What can hang from each mark:
j_905: j_239
j_818: j_239
j_5: j_239
j_11: j_239
j_952: j_184 j_239
j_313: j_239
j_239: j_5 j_11 j_313 j_818 j_839 j_905 j_952
j_184: j_952

Each row was made from one small tree. The marks that hang from a mark follow it in brackets, in the order of their numbers. Every link used is in the known rows. Write each row's tree.
Known rows:
j_184(j_952(j_239)): [ 2.69 -1.40 -1.35 -0.56 -0.10 -5.06  0.37 -2.41 -1.56 -1.33 -1.62  3.35
 -5.03  1.78 -1.96  0.06 -0.74  0.51 -3.98 -0.10  0.67]
j_11(j_239(j_5 j_313 j_839 j_905 j_952(j_184))): [ 1.55  0.90 -1.44 -0.31 -3.78  0.73  3.46  1.27 -1.01 -2.01 -0.50 -2.90
  0.17  1.23 -0.53 -0.12  0.36 -0.22  1.05  0.05  1.06]
j_905(j_239(j_818 j_952)): [ 1.63  0.24 -0.80 -1.65  4.09 -1.92 -0.06 -2.21 -0.47 -1.37 -0.66  5.13
 -3.48  2.03 -0.73 -0.66  2.94 -0.78 -1.69 -1.13 -0.51]
j_952(j_184 j_239(j_5 j_11 j_313 j_818 j_839)): [ 0.98  0.26 -1.17  0.14 -1.91 -2.69  2.87  1.77 -0.20 -2.90  0.83 -1.99
 -1.21  0.60  0.07  0.70  2.77  2.80 -4.21 -1.82  1.79]
j_818(j_239(j_5 j_11 j_313 j_839 j_905 j_952)): [ 2.28 -0.40 -0.82 -0.45 -5.88  1.16  3.72  4.48 -0.53 -2.48  1.68 -0.62
  1.93  0.04  0.45 -1.25  4.80 -1.14 -1.00 -1.24  1.58]
j_952(j_184 j_239(j_11 j_313)): [ 0.65 -1.27 -2.64  2.20  1.32 -2.15  1.49 -0.04 -0.67 -0.95 -1.00  0.80
 -4.73  2.35 -0.70  0.03 -1.55  1.37 -4.43 -1.12  2.68]
j_184(j_952(j_239(j_818))): [ 2.41  0.10 -1.08 -1.36  0.55 -5.44 -0.14 -2.44 -1.27 -1.76 -0.47  3.04
 -4.10  1.43 -1.40 -0.32  1.45  1.80 -3.71 -0.57  0.38]
j_184(j_952(j_239(j_11 j_313 j_818 j_839 j_905))): [ 1.79  0.83 -0.88  0.35 -3.74 -2.25  3.23  2.04 -0.89 -2.08  2.03 -2.03
 -0.44 -0.36 -0.48 -1.31  6.55  0.84 -2.57 -1.09  1.84]
j_905(j_239(j_11 j_839)): [ 1.82 -2.00 -0.27  1.46 -0.05  1.61  1.75  1.11 -0.69 -1.52 -2.14  2.38
 -4.03  1.86 -2.17  0.89  4.62 -2.77 -4.21 -1.02  0.54]
j_952(j_184 j_239(j_313 j_818 j_839 j_905)): [ 1.25  0.83 -3.55  0.74  1.32 -0.50  3.80 -0.31 -0.54 -1.32 -1.19 -2.72
 -2.13  1.50 -0.43 -0.07 -0.86  2.51 -1.17 -0.80  2.22]
j_239(j_313): [ 2.04  0.64 -1.51 -1.99  1.00 -0.19  1.57 -1.09 -1.16 -1.27 -1.57  3.95
 -4.72  2.14 -3.69  0.33 -0.04 -1.91 -1.05 -0.75  2.04]
j_952(j_239(j_11 j_313 j_905)): [ 0.77 -0.59 -3.25  1.52 -0.08  0.60  2.63  0.99 -1.06 -0.32 -0.18  0.17
 -2.94  1.64 -1.73 -0.63  0.49 -0.33 -1.78 -0.45  2.02]
j_952(j_239): [ 1.97 -1.22 -3.02 -0.04  2.82 -1.96  0.64 -2.11 -1.31 -0.64 -2.80  3.53
 -5.57  2.79 -2.42  1.06 -3.01  0.24 -3.19 -0.34  0.76]
j_905(j_239(j_5 j_11 j_313 j_818 j_952)): [ 0.66  0.68  0.64 -2.47 -0.07 -2.14  1.16  0.86 -0.13 -2.47  2.81  3.07
 -0.55  0.45  0.22 -1.28  7.16 -0.83 -2.31 -1.85  0.08]
j_905(j_239(j_313 j_839)): [ 1.95 -0.91 -0.81 -1.06  1.36  1.37  2.76 -0.55 -0.86 -1.54 -1.98  1.95
 -4.12  1.72 -1.87  0.30  2.98 -2.64 -2.93 -1.15  1.52]
j_313(j_239(j_5 j_952)): [ 1.78 -0.71 -1.39 -2.05 -0.56 -2.36  1.38 -1.27 -1.41 -2.00 -1.20  3.33
 -2.67  2.02 -2.87  0.59 -1.04 -0.20 -1.68  0.16 -0.58]
j_11(j_239(j_5 j_313 j_839 j_905)): [ 1.79  0.87 -1.23 -1.37 -4.70  3.36  3.47  1.61 -1.58 -1.69 -1.09 -2.30
 -0.89  1.34 -2.54  0.61  2.37 -1.76  0.45  0.31  0.91]
j_313(j_239(j_11 j_905 j_952)): [ 0.98 -0.80 -2.47  1.83 -0.83  0.80  2.00  0.83 -1.31 -0.66 -0.89  1.61
 -2.21  2.12 -2.70 -0.57  0.88 -1.06 -0.80  0.33  0.34]
j_313(j_239): [ 1.66 -1.13 -2.26 -0.19  1.41  0.43  0.96 -1.97 -1.70 -0.92 -3.44  3.24
 -5.69  3.25 -4.16  1.04 -2.04 -0.61 -2.91  0.42  0.58]
j_239(j_818 j_952): [ 2.34  1.86 -1.03 -2.33  2.20 -2.91  0.12 -1.31 -0.61 -1.77 -0.46  5.35
 -2.95  1.79 -2.35  0.04  1.51 -0.43 -0.13 -1.19  0.25]
j_5(j_239(j_11 j_839 j_905 j_952)): [ 2.56 -0.55 -1.00  2.79 -1.67  3.38  3.50  1.69  0.09 -1.20 -0.22 -0.26
 -0.19  1.57 -1.55 -0.05  3.63 -3.53  0.68 -0.50  0.51]

Which tree is each row?
[ 1.81 -0.04 -0.87 -0.47 -2.21 -2.08  1.94  1.87 -0.51 -2.68  0.22  0.19
 -1.39  0.60 -1.30  1.48  4.03  1.37 -4.01 -1.45  0.10] => j_952(j_239(j_5 j_11 j_818 j_839))
[ 1.43  0.48 -3.66 -0.20  2.50 -0.64  1.54 -1.60 -1.02 -0.42 -1.63  1.35
 -3.42  2.26 -1.90  0.08 -1.29  1.47 -0.82 -0.02  0.23] => j_952(j_239(j_818 j_905))
[ 2.92  1.94 -0.59 -2.03  0.58 -2.21  1.37 -0.03 -0.51 -2.45 -0.66  3.54
 -1.95  1.03 -2.31  0.66  3.33 -0.85 -0.36 -1.57  0.47] => j_239(j_818 j_839 j_952)
[ 0.74  0.43 -2.83  2.39 -0.50 -0.02  3.62  1.75 -0.35 -1.45  0.11 -3.24
 -1.40  1.10 -0.13 -0.32  1.94  2.24 -2.19 -1.19  2.45] => j_952(j_184 j_239(j_11 j_313 j_818 j_839 j_905))
[ 2.05  1.27 -0.54 -0.75 -4.83  1.21  3.35  2.81 -0.57 -2.37  0.08 -0.10
  0.24  0.35 -3.24  1.02  5.55 -0.67 -0.13 -0.59  0.03] => j_239(j_5 j_11 j_818 j_839 j_905)
[ 1.15  0.29  0.90 -1.80 -1.94  0.53  2.70  2.01 -0.21 -2.91  1.24  0.46
 -1.00  0.26 -0.89  0.16  8.17 -1.22 -3.54 -1.85  0.63] => j_905(j_239(j_5 j_11 j_313 j_818 j_839))
[ 2.08  0.85 -1.56 -1.15 -3.14 -0.88  4.91  0.87 -0.51 -2.29 -0.27 -0.88
  0.28  0.47 -1.54  0.08 -0.18 -0.33  1.59 -0.49  1.53] => j_239(j_5 j_313 j_839 j_905 j_952(j_184))
[ 1.53  0.16 -1.89  0.25 -3.17 -0.20  3.27  2.35 -0.58 -2.05  0.27 -1.56
 -0.08  0.47 -1.44  0.85  3.61  1.24 -1.88 -0.66 -0.06] => j_952(j_239(j_5 j_11 j_818 j_839 j_905))
[ 1.23  0.80 -2.93 -0.64 -1.16 -1.25  4.42  0.11 -0.52 -2.04 -0.39 -3.32
 -0.60  0.84 -0.32  0.36 -0.42  3.05 -1.01 -0.63  1.43] => j_952(j_184 j_239(j_5 j_313 j_818 j_839 j_905))
[ 2.30  1.11 -0.17 -0.08 -1.44  0.22  1.35  1.87 -0.55 -2.28 -0.86  2.26
 -2.66  1.20 -3.17  1.14  5.42 -1.07 -2.38 -1.55  0.99] => j_239(j_11 j_818 j_839)
[ 2.72  0.80 -1.52  0.67  0.53  4.31  3.26 -0.71 -0.07 -1.18 -1.60 -0.76
 -1.46  2.17 -2.41  0.50  2.40 -1.87  0.98 -0.15  0.27] => j_5(j_239(j_818 j_839 j_905))
[ 2.28 -1.84 -0.62 -0.36 -3.45  0.11  0.37  1.90 -0.91 -1.98 -0.99  3.42
 -2.61  2.04 -1.29  0.32  1.89 -0.37 -4.32 -0.69  0.59] => j_818(j_239(j_5 j_11))
[ 2.64 -0.55 -1.62 -1.71 -4.51  2.55  4.02  2.19 -1.02 -2.07 -0.91 -0.70
 -0.27  0.99 -1.10 -0.19  1.46 -0.75 -0.93 -0.43  1.66] => j_818(j_239(j_5 j_313 j_839 j_905))
[ 1.96  0.01 -2.15  0.38  1.12  4.22  3.35 -1.52 -0.49 -0.22 -1.17  0.43
 -2.77  2.66 -2.63 -0.57 -0.37 -2.96  1.12  0.22  1.55] => j_5(j_239(j_313 j_905))
[ 0.93  0.53 -3.15  0.85  2.03 -0.94  1.80 -1.91 -0.83 -0.99 -1.78  0.52
 -2.43  2.70 -1.53 -0.61 -2.08  2.24 -0.02  0.36  0.29] => j_313(j_239(j_818 j_905 j_952(j_184)))
[ 1.31  2.04 -1.23  0.93 -1.71 -0.47  3.54  2.60 -0.02 -2.10  1.22 -1.15
  0.26  0.47 -0.72 -0.98  4.34  0.22  0.61 -1.55  2.31] => j_239(j_11 j_313 j_818 j_839 j_905 j_952(j_184))
[ 1.17  1.23 -1.43  1.08  0.26  4.10  2.64  0.53  0.08 -0.79  1.22 -0.44
 -1.28  1.91 -1.67 -1.22  4.68 -1.92  0.48 -0.67  1.42] => j_5(j_239(j_11 j_313 j_818 j_905))
[ 1.59  2.17 -0.14 -1.94 -2.20 -1.81  1.60  0.71 -0.62 -3.07  0.64 -1.51
 -0.27  1.11  0.21  0.09  2.92  1.23 -0.86 -1.26  0.95] => j_11(j_239(j_5 j_313 j_818 j_839 j_952(j_184)))
[ 1.79  0.57 -1.66 -0.88  1.93 -2.91  1.58 -1.37 -0.58 -1.47 -1.03  3.28
 -3.70  2.08 -1.70 -0.35 -1.88 -0.26 -0.49 -1.05  2.30] => j_239(j_313 j_952(j_184))
[ 1.86  1.71 -0.49  1.10 -1.00  2.96  3.77  2.09  0.44 -1.82  2.37 -1.62
  1.27  0.67 -0.33 -1.34  6.78 -2.37  1.27 -1.51  1.36] => j_5(j_239(j_11 j_313 j_818 j_839 j_905 j_952))
[ 2.77  1.13 -0.78 -2.11 -0.32 -1.26  2.82  0.49 -0.76 -2.19 -0.38  2.71
 -2.19  0.85 -2.36  0.20  2.22 -2.33 -0.18 -1.60  2.00] => j_239(j_313 j_839 j_952)
[ 2.62  1.81 -0.14 -1.37  1.56  0.53  2.58 -0.46  0.29 -2.29  1.16  0.61
 -0.74  1.28 -0.52 -0.49  4.52 -1.91  0.21 -1.86  1.28] => j_5(j_239(j_313 j_818 j_839 j_952))
[ 2.05  0.40 -0.67 -2.02 -1.56 -1.46 -0.09 -0.55 -1.34 -1.85 -0.93  3.06
 -2.44  2.16 -1.91  0.60  0.37 -1.13 -0.81  0.00 -0.67] => j_11(j_239(j_5 j_952))
[ 2.16 -1.07 -1.43  4.31 -0.99  2.54  3.65  1.21  0.43 -1.14 -1.05 -1.65
 -0.57  2.05 -0.69 -0.02  1.17 -1.81  0.10 -0.35  1.01] => j_5(j_239(j_11 j_839 j_905 j_952(j_184)))
[ 2.88  0.30 -0.45 -0.48  0.82  1.34  3.13 -0.43 -0.02 -1.86  0.04  1.02
 -1.64  1.56 -1.15 -0.11  2.42 -3.32 -0.04 -1.40  1.61] => j_5(j_239(j_313 j_839 j_952))
[ 2.51 -1.55 -1.44 -0.73 -0.88 -2.94  0.60 -0.45 -0.56 -2.13 -1.64  3.31
 -2.30  2.34  0.30 -0.16 -2.78  1.51 -2.78 -0.60  0.53] => j_818(j_239(j_5 j_952(j_184)))
[ 1.81  0.02 -1.54  1.00  0.07 -1.41  1.22  1.38 -0.60 -1.90 -0.61  0.80
 -2.98  1.32 -1.36  1.06  3.58  0.85 -4.10 -1.62  0.90] => j_952(j_239(j_11 j_818 j_839))
[ 2.09  2.11 -0.89 -1.80 -3.49  0.62  2.00  1.28 -1.04 -2.31  0.12 -0.95
  0.87  0.96 -1.27  0.26  3.75 -0.32  1.42 -0.09 -0.92] => j_11(j_239(j_5 j_818 j_839 j_905 j_952))
[ 1.13 -0.30 -2.95  3.29 -0.22 -0.33  2.80  1.34 -0.30 -1.28 -1.39 -2.25
 -2.05  1.66 -0.64  0.57  0.80  2.33 -2.37 -0.71  1.24] => j_952(j_184 j_239(j_11 j_818 j_839 j_905))
